Known rows, with every step that occurs:
r-l-p-z: [ 0.06 -0.06 -0.07 -0.03  0.01 -0.07  0.12 -0.06  0.01 -0.30  0.02 -0.02
 -0.17 -0.38 -0.25  0.00 -0.04  0.07 -0.25  0.06 -0.08  0.06 -0.05 -0.06]
r-l-p: [ 0.07 -0.04 -0.06 -0.03  0.00 -0.03  0.20 -0.05  0.04 -0.12  0.00  0.00
 -0.07 -0.18 -0.04 -0.01 -0.08 -0.01 -0.28  0.06 -0.11  0.06 -0.10 -0.07]
r-x: [ 0.16 -0.03 -0.03  0.06 -0.01 -0.08 -0.06  0.02  0.02  0.04 -0.09  0.16
 -0.09 -0.05  0.02  0.04  0.03 -0.12  0.07  0.02  0.09  0.08  0.09  0.04]
a-r: [-0.03  0.01  0.17  0.01 -0.02  0.05  0.01  0.18 -0.09 -0.03 -0.01 -0.11
 -0.09 -0.01  0.07  0.05 -0.01 -0.10  0.02 -0.02  0.00  0.04  0.04  0.02]
z-p: [ 0.03 -0.04 -0.04 -0.02 -0.02  0.01  0.07  0.01  0.01 -0.17  0.03 -0.05
 -0.12  0.00  0.07  0.03 -0.01 -0.41  0.01  0.06 -0.10 -0.11 -0.01  0.00]
a-p: [ 0.01 -0.01 -0.19 -0.02 -0.03  0.04  0.06 -0.07 -0.09 -0.08  0.05 -0.08
 -0.07 -0.05  0.02  0.02 -0.02  0.20  0.02 -0.05 -0.05  0.00 -0.02 -0.01]
l-r: [-0.30  0.03 -0.13  0.00  0.00  0.00  0.02  0.00 -0.01 -0.07 -0.08 -0.10
 -0.15  0.16  0.04  0.01  0.02 -0.03 -0.03  0.00  0.00  0.07  0.03 -0.01]
z-r-l-p: [ 0.05  0.02 -0.42 -0.06  0.01  0.01  0.25 -0.05  0.03 -0.15 -0.01 -0.02
 -0.10 -0.13  0.06 -0.04 -0.06 -0.01 -0.27  0.04 -0.15  0.06 -0.08 -0.07]
z-r-a-p: [-0.01  0.00 -0.47 -0.02 -0.01  0.09  0.15 -0.11  0.00 -0.05  0.04  0.19
 -0.07  0.04  0.12 -0.04 -0.01  0.20  0.03 -0.12 -0.10  0.00 -0.07 -0.03]
z-p-d: [ 0.03 -0.01 -0.04  0.00 -0.02  0.02 -0.03  0.02  0.04  0.10  0.01 -0.05
  0.16  0.11  0.10  0.00  0.01 -0.36  0.02  0.03 -0.06 -0.11  0.00  0.01]
r-d-p-a: [ 0.04 -0.02 -0.03  0.02 -0.06 -0.04 -0.02  0.01  0.10  0.31  0.06  0.04
  0.21  0.29  0.03 -0.04 -0.01  0.10  0.04  0.03 -0.01 -0.03 -0.03  0.04]
a-p-z-r-x: [ 0.12  0.02 -0.43  0.01  0.02 -0.05 -0.02 -0.10 -0.12 -0.15 -0.03  0.14
 -0.17 -0.26 -0.06 -0.03  0.10  0.28  0.12 -0.08  0.04  0.01  0.13  0.00]
r-a-p: [ 0.00 -0.05 -0.11  0.01 -0.03  0.06  0.10 -0.09  0.01 -0.02  0.05  0.21
 -0.04 -0.01  0.02 -0.01 -0.03  0.19  0.03 -0.09 -0.06  0.00 -0.10 -0.02]
d-r: [-0.01  0.01  0.27  0.00 -0.01  0.02  0.01  0.02  0.03  0.01 -0.03 -0.05
 -0.08  0.00  0.04  0.06 -0.01 -0.12  0.02  0.01 -0.02  0.04  0.02  0.02]
d-p: [ 0.00 -0.03 -0.29 -0.02  0.00  0.03  0.02  0.03  0.06 -0.04  0.03  0.15
 -0.08  0.00  0.03  0.05 -0.06  0.06  0.03  0.06 -0.11  0.01 -0.03  0.02]
d-p-z-r-l: [-0.06  0.02 -0.55 -0.04  0.04  0.00 -0.01 -0.05  0.04 -0.24  0.02  0.18
 -0.18 -0.14 -0.15 -0.02 -0.08  0.30 -0.17  0.06 -0.17  0.03 -0.05  0.01]
r-d-p-z: [ 0.02  0.02  0.03  0.01 -0.05 -0.08 -0.02 -0.02  0.06  0.04  0.05  0.11
 -0.14 -0.20 -0.18  0.01 -0.01  0.12  0.06  0.07  0.03 -0.08  0.06  0.03]
z-r-d-p: [ 0.02  0.10 -0.32 -0.03 -0.05  0.00  0.11 -0.01  0.08  0.18  0.02  0.10
 -0.07  0.05  0.13 -0.03 -0.03  0.04  0.04  0.06 -0.03 -0.06  0.03  0.02]
p-z-r-a: [ 0.02 -0.04 -0.42  0.03 -0.01  0.00  0.03 -0.01  0.09 -0.24 -0.02  0.17
 -0.24 -0.12 -0.09  0.01  0.03 -0.04  0.05 -0.04 -0.04  0.04  0.01  0.02]
d-r-x: [ 0.12  0.02  0.40  0.04  0.01 -0.06 -0.04  0.02  0.03  0.15 -0.11  0.18
 -0.05 -0.05  0.05  0.03  0.04 -0.13  0.09  0.01  0.09  0.07  0.10  0.02]
z-p-a: [ 0.05 -0.10 -0.10  0.00 -0.03  0.01  0.00  0.02  0.04 -0.08  0.04 -0.12
  0.13  0.30  0.09 -0.01  0.03 -0.36  0.02  0.02 -0.11 -0.07 -0.05  0.01]
a-r-l-p: [ 0.01  0.01  0.27 -0.05  0.01  0.02  0.22  0.10 -0.09 -0.05  0.02 -0.03
 -0.02 -0.20  0.01 -0.03 -0.07  0.00 -0.26  0.02 -0.09  0.05 -0.08 -0.08]
l-r-d-p-a: [-0.29  0.05 -0.01 -0.01 -0.02 -0.03  0.00 -0.03  0.08  0.34  0.00  0.03
  0.19  0.44  0.06 -0.09  0.02  0.18  0.00  0.01  0.02 -0.01 -0.01  0.00]
p-a: [ 0.05 -0.09 -0.21  0.03 -0.04 -0.01 -0.07  0.04  0.05 -0.01  0.00 -0.15
  0.12  0.28  0.02  0.03  0.02 -0.06  0.02 -0.02 -0.02  0.09 -0.03  0.04]
r-z: [ 0.00 -0.02 -0.03  0.03 -0.02 -0.02 -0.11 -0.01  0.00 -0.20 -0.03 -0.24
 -0.10 -0.05 -0.05  0.09 -0.03 -0.07  0.06  0.04  0.24  0.04  0.00  0.01]

Rows:
[-0.01  0.04  0.38 -0.02  0.02  0.04 -0.01  0.01  0.05  0.21  0.00 -0.03
  0.19  0.12  0.12 -0.02  0.02 -0.35  0.04  0.02 -0.06 -0.11  0.00  0.00] | z-p-d-r
[-0.06  0.07  0.34  0.01  0.04  0.05 -0.14 -0.12 -0.07  0.21  0.02 -0.21
  0.27  0.03 -0.01  0.00  0.00  0.31  0.11 -0.07  0.25 -0.02 -0.04 -0.03] | a-p-d-r-z
[ 0.03  0.00 -0.52  0.00 -0.01 -0.01 -0.02  0.01  0.00 -0.30 -0.02 -0.11
 -0.28 -0.16 -0.08  0.05  0.04 -0.03  0.04 -0.01 -0.03  0.04  0.08  0.03] | p-z-r
[-0.05  0.00  0.50 -0.01  0.02  0.02 -0.01 -0.04  0.00 -0.17  0.01 -0.18
 -0.06 -0.03  0.04  0.04 -0.02 -0.37  0.07  0.06  0.14 -0.14 -0.01 -0.02] | d-r-z-p
[-0.03  0.06  0.36  0.00 -0.03 -0.02  0.00  0.13 -0.06  0.12  0.06  0.08
 -0.10 -0.21 -0.13 -0.01  0.01  0.13  0.08  0.04  0.06 -0.09  0.09  0.02] | a-r-d-p-z
[ 0.10  0.07  0.34  0.02  0.04 -0.01 -0.08 -0.08 -0.05  0.45 -0.05  0.19
  0.29  0.02  0.07 -0.05  0.06  0.26  0.11 -0.10  0.11  0.02  0.06  0.00] | a-p-d-r-x
[ 0.01 -0.04 -0.20 -0.01 -0.01  0.00 -0.02 -0.08 -0.12 -0.26  0.06 -0.08
 -0.17 -0.25 -0.18  0.03  0.02  0.28  0.06 -0.04 -0.02 -0.01  0.03  0.00] | a-p-z
[-0.17  0.03  0.00  0.03  0.02 -0.07 -0.03 -0.01 -0.01  0.07 -0.16  0.15
 -0.10  0.09  0.05 -0.01  0.07 -0.03  0.03  0.00  0.12  0.10  0.10 -0.01] | l-r-x
[ 0.09 -0.03  0.10  0.02  0.04 -0.01 -0.09  0.16 -0.03  0.27  0.00  0.28
  0.26  0.21  0.09 -0.05  0.05  0.12  0.11 -0.04  0.01  0.06  0.04  0.02] | d-p-a-r-x
[ 0.01  0.07  0.50  0.03 -0.09 -0.01  0.05  0.16 -0.08  0.23  0.00 -0.14
 -0.06  0.00  0.07  0.00  0.01 -0.12  0.03  0.00  0.11 -0.03  0.08  0.02] | a-r-d
[ 0.00 -0.05 -0.30 -0.01  0.02 -0.02 -0.06  0.01  0.04 -0.21  0.05  0.14
 -0.18 -0.21 -0.18  0.05 -0.02  0.14  0.05  0.05 -0.08  0.00  0.03  0.03] | d-p-z
[ 0.01  0.01 -0.20  0.01 -0.01  0.04 -0.05 -0.07 -0.06  0.20  0.04 -0.08
  0.21  0.06  0.03 -0.02  0.00  0.27  0.04 -0.09  0.00  0.00 -0.01  0.00] | a-p-d
[-0.03  0.01 -0.41  0.00  0.01 -0.03 -0.02 -0.03  0.01 -0.30 -0.05 -0.05
 -0.23 -0.13 -0.15  0.01 -0.04  0.13 -0.18  0.02 -0.08  0.07 -0.02  0.01] | p-z-r-l
[-0.07  0.01  0.41 -0.01  0.00  0.05 -0.02  0.11 -0.13 -0.21  0.03 -0.24
 -0.06 -0.06  0.07  0.03 -0.01 -0.36  0.08  0.04  0.17 -0.14  0.00 -0.02] | a-r-z-p
[-0.04 -0.04  0.23  0.05  0.00  0.02 -0.16  0.14 -0.09 -0.04  0.01 -0.34
  0.19  0.23  0.00  0.03  0.03 -0.01  0.08 -0.05  0.26  0.06 -0.03  0.01] | p-a-r-z
[-0.02 -0.01  0.46  0.00  0.01  0.05  0.03 -0.01  0.15  0.28  0.00  0.25
  0.22  0.16  0.12 -0.05  0.00 -0.36  0.04 -0.02 -0.08 -0.12 -0.07  0.00] | z-p-d-r-a
[-0.04  0.04  0.39  0.04  0.03  0.00 -0.20 -0.02  0.04  0.19 -0.06 -0.21
  0.21  0.07  0.00  0.05  0.00 -0.01  0.08  0.01  0.28  0.03  0.00  0.02] | p-d-r-z
[ 0.04 -0.05  0.30 -0.04  0.02 -0.01  0.14 -0.04  0.07  0.09  0.00 -0.05
  0.23  0.11 -0.02 -0.06 -0.04  0.04 -0.26  0.00 -0.13  0.08 -0.13 -0.07] | d-r-l-p-a
[-0.01  0.02 -0.56 -0.03  0.00  0.03  0.04 -0.10 -0.11 -0.29  0.05 -0.10
 -0.22 -0.21 -0.08  0.00  0.04  0.29  0.06 -0.07 -0.07 -0.01  0.06 -0.01] | a-p-z-r
[ 0.00 -0.09  0.03  0.03 -0.01 -0.01 -0.11 -0.02  0.01 -0.19  0.04 -0.28
  0.15  0.25  0.02  0.02  0.02 -0.32  0.07  0.04  0.14 -0.09 -0.06  0.00] | r-z-p-a
[-0.08  0.07  0.33 -0.03  0.03  0.04 -0.03 -0.12 -0.04  0.31 -0.01  0.00
  0.29  0.10 -0.01 -0.05 -0.08  0.42 -0.18 -0.07 -0.05  0.03 -0.11 -0.02] | a-p-d-r-l
[ 0.12 -0.05  0.34  0.03  0.01 -0.01 -0.03  0.16 -0.08  0.12 -0.02  0.09
  0.21  0.21  0.15 -0.06  0.09 -0.35  0.09 -0.02  0.02 -0.06  0.06  0.00] | z-p-a-r-x
[ 0.11  0.00 -0.53  0.00  0.05 -0.05 -0.06 -0.01  0.03 -0.10 -0.04  0.37
 -0.18 -0.22 -0.06  0.00  0.06  0.13  0.12  0.03 -0.01  0.02  0.12  0.03] | d-p-z-r-x
[-0.01 -0.05  0.22 -0.01 -0.01  0.06  0.02  0.16 -0.08 -0.01  0.06 -0.15
  0.17  0.28  0.14 -0.03  0.04 -0.35  0.04 -0.03 -0.09 -0.09 -0.02  0.00] | z-p-a-r
[-0.02  0.01 -0.65 -0.04  0.03  0.01  0.00  0.00  0.03 -0.24  0.04  0.13
 -0.22 -0.17 -0.08  0.01  0.00  0.14  0.06  0.03 -0.11 -0.01  0.05  0.02] | d-p-z-r
[ 0.02 -0.02  0.35 -0.05  0.05 -0.05  0.15 -0.06  0.02 -0.18  0.00  0.01
 -0.13 -0.38 -0.22 -0.01 -0.04  0.07 -0.24  0.05 -0.08  0.04 -0.04 -0.07] | d-r-l-p-z
[ 0.00  0.04  0.26  0.02  0.01  0.02 -0.09  0.03  0.07  0.29 -0.05 -0.06
  0.18  0.11  0.05  0.03  0.01 -0.06  0.04 -0.03  0.03  0.05  0.01  0.03] | p-d-r
[-0.05  0.06  0.37  0.02  0.03  0.00 -0.09 -0.01  0.08  0.29 -0.07  0.00
  0.23  0.14 -0.01 -0.01 -0.08  0.10 -0.20  0.00 -0.03  0.09 -0.08  0.02] | p-d-r-l
